Each row was made from one small tree. The marks that hang from a mark follow it in brackets, in alphabetical order. Every link used is in the known rows. Write each row's tree.
Known rows
T{A C{M}}: [  8 -19   2 -51  24  -1 -10 -20  18   5  19   8   1  43   9 -11   6 -12]
A{K{Z} T{C Q}}: [ -1   1   2 -31  -9   9 -12 -36  -2  28   1  40  36  41  21 -18 -41  24]
C{M T{A}}: [ 27 -21  10 -61  38 -13   7 -34  18 -13  -9  10  16  34  10 -24 -14   9]
C{M T{A{K} Q}}: [ 29 -19  -2 -52  36   0   0 -54   2  -7  -7  22  42  39   1 -28 -22  31]
C{M T{A{K{Z}} Q}}: [ 13 -20   5 -52  42 -14  -6 -64   6  -5 -23  29  48  42  19 -40 -27  26]
K{Z}: [  5  18  33 -48  17  -8 -11 -14  22   6 -31   6  38  39  40 -15 -30   6]
E{M}: [ 23  18  47 -60  12  18  -2   2   9  -2  -2   3  28  29  16  13 -35   2]
A{T}: [ 30  12  26 -47 -10   9   8 -14  10  16  -3  22  23  29  25  -3 -41  18]
A{K}: [ 21  26  28 -55  -1  16  -4 -12  14  -1 -19   5  49  41   9 -14 -38  16]
L{T{C Q} V}: [ 16  12 -25 -33  31  -5 -19 -47   3  -2 -22  17  43  23 -10  29  -4  39]
Z{K}: [  2  20  38 -45  21   9  -2   0  25  -7 -15  18  23  44  12   2 -52  20]
L{T{A C}}: [  7 -19   1 -42  16  -7  -1 -38  21  15  -4   1  22  19 -12  15 -11   5]
T{C{M} Q}: [ 16   8  -8 -40  24   9 -22 -13   4   1  13  26  16  54  22  -5   8  10]
A{K{Z} T{C{M} Q}}: [  9   1  -1 -46   2   6 -13 -41  -4   9   7  56  30  58  28 -32 -27  22]
T{A{K{Z}} C{M} Q}: [ -8 -20  -3 -41  29  -1 -24 -50   6  11   2  26  32  54  14 -29  -4   7]
L{T{A C{M} Q} V}: [ 16 -16 -31 -44  51 -14 -20 -71   5  -8  -9  26  31  29 -13  17  11  32]
T{A C Q}: [  0 -22  -6 -18  19   4 -18 -29   9  35  17   0  17  29   4  11  -2   6]
T{A C{M} Q}: [  8 -22 -10 -33  30   1 -20 -33   7  15  21  17  10  45  12  -4  11   4]

Which tree is each row?
[ 19 -24   2 -30  31  -7   0 -44   8  17  -9   4  32  19   7  -3 -23  25] | C{T{A Q}}
[ 25   2  -8 -46  -5  20  -8 -29  -7   7  21  49  27  53  10 -18 -21  26] | A{K T{C{M} Q}}
[ 20 -17  16 -54  16  -2  11 -38  15   3 -14  -5  40  24 -12 -22 -40  18] | C{T{A{K}}}
[ 28 -22  -2 -46  44 -12  -2 -46   6  -3  -5  20  25  34  15 -16  -9  25] | C{M T{A Q}}
[ 15   4   8 -47 -22  19   4 -14   6  17  15  24  24  37  -2 -12 -38  11] | A{K T{C}}
[ -2  -7  35 -51  14  -3  -5 -41  18  15 -25   1  47  34  14 -25 -41   4] | T{A{K{Z}}}
[  7 -20 -12 -26  20  -3 -10 -50   9  24   1  11  32  20  -9  21  -5  20] | L{T{A C Q}}
[ 14  -8  16 -32  11  12 -10 -41   5  23  -6   5  49  33   0  -5 -28  24] | T{A{K} Q}
[ 14   3  -5 -30 -17  22  -6 -26  -6  27  18  33  31  38   3  -5 -34  27] | A{K T{C Q}}
[  5 -19  22 -53  24 -14   7 -49  19   5 -29   2  46  29   6 -34 -45  13] | C{T{A{K{Z}}}}
[ 28  13  16 -38 -14  21  -1 -32  -6  20  -2  34  48  35  14  -8 -49  40] | A{K T{Q}}
[ 22 -20   6 -37  23   3   2 -50   4  15 -13   6  49  24  -8 -15 -34  32] | C{T{A{K} Q}}
[  9 -19  -9 -42  20  11 -20 -41   2   9  17  20  25  49  -3 -14   0  10] | T{A{K} C{M} Q}
[ 12  12  21 -39  -7   7  -6 -44  -2  22 -18  42  53  38  33 -21 -55  37] | A{K{Z} T{Q}}
[-16 -21   2 -26  17   1 -22 -47   7  32  -2   9  38  39   7 -14 -21   8] | T{A{K{Z}} C Q}
[  9   5   9 -62  -3   3  -3 -28   8  -2   1  46  22  57  25 -39 -30   6] | A{K{Z} T{C{M}}}
[ 17  -1  -6 -22  -8  12  -8 -19  -3  33  20  32  15  31  17   6 -22  22] | A{T{C Q}}
[  9 -18   5 -58  15   8  -7 -27  13  -1  15  10  18  50  -6 -22  -5  -5] | T{A{K} C{M}}
